Every row comes from one small tree of marks. The marks that hang from a mark follow it in brackets, in alphabetical order. Every link used is in the known rows. Which tree was each row made from?
Known rows
pitez[pemi[tedofa]]: [ 2.69 -1.09  5.89 -2.01 -1.24  1.90 -0.44  1.84 -0.17 -0.60  2.55 -0.43
 -0.91 -2.07  0.29 -2.24]
nogar[defizek]: [-0.72 -0.91  1.73 -0.03 -2.40  2.55  1.22  0.66  1.65 -2.97  0.28 -1.47
  1.91 -2.17  1.98  2.06]
gumisim[pemi[favive nogar tedofa]]: [ 0.53  0.96  3.90 -0.24 -0.09  1.87 -2.46  0.55  1.32  1.25  2.36  1.60
 -5.17  1.61 -0.77  1.15]
repin[megit[pemi[gumisim tedofa]]]: [-2.72 -3.21  1.90  1.23 -0.08 -0.60 -0.21  0.32  1.91  0.03 -0.06 -2.58
 -2.14  0.22  1.10 -1.63]
pemi[favive gumisim nogar[defizek] tedofa]: [ 0.66  0.41 -2.74 -1.84  0.23  3.05 -0.97 -2.24  3.76 -0.56 -1.27  0.30
 -2.60  1.28  0.00  5.03]
megit[pemi[gumisim tedofa]]: [-0.29 -1.96  0.84  1.76 -0.44  0.28 -0.62 -0.10 -0.62  1.00  0.93  1.83
 -2.10 -1.51  1.23 -1.51]
pemi[favive nogar]: [-1.25 -1.14  3.59 -0.77 -1.55  2.06  1.36  0.22  1.14 -0.23 -0.94  0.10
 -0.76  0.96 -2.39  4.14]
pemi[favive tedofa]: [ 0.57  0.20  3.08 -0.77  0.57  0.79 -1.36  0.46  2.69 -0.58  0.32  2.65
 -2.47 -0.35 -0.66  1.67]
favive[pemi[gumisim tedofa]]: [ 1.66  1.14  0.13  1.76  0.04  0.57 -1.81 -0.82  1.42 -3.21  0.49 -1.97
 -2.53  0.02  2.93 -0.88]
defizek[nogar[pemi]]: [ 0.43 -2.43  4.81  1.80 -0.60 -0.07  0.70  0.50 -1.94  1.48  2.34 -1.39
  0.01 -0.86 -1.80  1.58]
gumisim[pemi[favive tedofa]]: [ 0.13  1.37  4.24 -0.03  0.39  0.99 -2.07  1.51  0.69  0.26  2.62  2.65
 -4.52  0.80  0.49  0.86]
pemi[gumisim nogar[defizek] tedofa]: [ 1.20 -0.71 -3.26 -1.07 -0.58  3.30 -2.21 -3.30  3.09 -0.70  0.14 -1.84
 -1.70  0.05  0.97  2.39]
repin[megit[pemi[favive gumisim nogar tedofa]]]: [-2.67 -2.96  1.89  0.71  0.00 -0.08  0.13  0.22  2.60  0.75 -0.92 -2.23
 -3.04  1.43 -0.28 -0.15]
megit[pemi[favive gumisim nogar[defizek] tedofa] repin]: [-0.44 -1.74 -0.74 -0.26 -2.06  1.76 -0.95  0.94  1.13  1.49 -1.05  1.85
 -2.06 -0.46 -0.52  2.16]
pemi[gumisim nogar tedofa]: [ 0.80 -1.23 -1.96 -0.83 -0.10  2.18 -2.58 -3.42  1.71  0.27  0.47 -1.18
 -2.32  0.48 -0.15  1.69]
pitez[pemi[nogar[defizek] tedofa]]: [ 3.46 -1.14  4.63 -2.37 -2.01  3.54 -0.58  0.98  1.41 -0.31  2.07 -1.94
 -1.15 -1.54 -0.13 -1.48]
nogar[defizek pemi]: [ 1.07  0.80  3.29  1.02 -2.54  0.64  1.62  2.61  1.23 -1.67  3.64 -1.23
  1.21 -3.08  2.16  1.67]

Which tree is each row?
[-2.54 -3.03  0.80  0.85 -2.94  0.25  0.66  1.79 -2.52  0.49 -0.24  1.11
  0.65 -1.82  0.61  0.99]
megit[pemi[gumisim] repin]
[-2.98 -2.25  1.20  0.30 -2.32  0.05  1.46  2.56 -2.10  0.56 -1.24  2.63
  0.06 -0.93 -0.11  2.85]
megit[pemi[favive gumisim] repin]
[-0.11 -2.31  3.03  0.27 -2.31  1.06 -1.59  1.91  1.00  2.44 -0.14  2.47
 -2.66 -0.78 -2.24  0.08]
megit[pemi[favive nogar tedofa] repin]
[ 2.80  0.55  2.57  1.95 -0.91  1.62 -2.58 -0.78  2.80 -1.97  0.95 -2.86
 -3.37  0.21  0.82 -2.19]
favive[pemi[nogar tedofa]]
[-0.54 -1.85  3.33  0.49 -1.85  0.20 -1.16  2.82  0.40  1.54  0.08  3.52
 -2.01 -1.64 -0.99 -0.17]
megit[pemi[favive tedofa] repin]
[-0.47  0.01  3.33  0.37 -2.01  2.79 -0.76  0.62  0.17 -0.21  2.47 -1.08
 -2.28  0.47  0.77  1.18]
gumisim[pemi[nogar[defizek]]]
[-3.62 -3.88  2.16  1.19 -1.15  0.03  1.10  0.23  1.13  0.25 -0.69 -3.76
 -1.31  0.83  0.19 -0.45]
repin[megit[pemi[gumisim nogar]]]
[ 1.37 -1.54  4.63  1.29  0.51 -0.20 -0.27  0.48 -0.47  2.06  2.17  0.13
 -1.71 -0.29 -2.27  1.84]
defizek[nogar[pemi[favive tedofa]]]
[-2.42 -3.48  1.69  1.08 -0.40  0.04 -0.47 -0.32  2.31  0.68 -0.21 -3.29
 -2.62  0.83  0.24 -1.44]
repin[megit[pemi[gumisim nogar tedofa]]]
[ 2.12  1.51 -0.28  0.47 -0.96  0.54 -0.26  0.84  2.08 -1.25  3.66 -0.62
 -0.48 -2.52  3.01  1.81]
nogar[defizek pemi[gumisim tedofa]]
[ 2.32 -0.18  2.16 -3.26 -0.93  3.24  0.66  0.70  1.01 -0.42  0.44 -0.59
 -1.60  0.00  0.11  1.98]
pitez[pemi[favive gumisim nogar[defizek] tedofa]]
[ 2.14  0.72 -0.22  1.56 -0.36  1.49 -2.19 -1.79  1.98 -2.24  0.29 -3.04
 -3.22  0.85  1.72 -0.56]
favive[pemi[gumisim nogar tedofa]]
[ 1.75  2.31  0.09 -0.09 -0.39  0.39  0.57  1.59  2.49 -1.13  2.68  0.93
 -1.09 -1.60  2.32  3.68]
nogar[defizek pemi[favive gumisim tedofa]]
[ 0.28 -3.06  2.62  0.83 -2.89  1.25 -2.40  1.12  0.55  2.36  0.87  0.95
 -2.03 -1.68 -1.57 -1.77]
megit[pemi[nogar tedofa] repin]
[ 0.86  1.37  2.99 -0.40 -0.39  2.65 -2.22  0.63  2.24  0.56  2.18  1.15
 -4.76  1.31  0.05  1.60]
gumisim[pemi[favive nogar[defizek] tedofa]]
[ 0.91 -1.41  2.66  1.00  0.86 -0.26 -0.02 -0.23 -1.07  1.89  1.70  0.08
 -1.63  0.16 -1.61  2.95]
defizek[nogar[pemi[favive gumisim tedofa]]]
[-2.44 -2.68  1.32  0.58 -0.23  0.48  0.33  0.30  3.31  0.27 -1.07 -2.60
 -2.75  1.24  0.30  0.19]
repin[megit[pemi[favive gumisim nogar[defizek] tedofa]]]
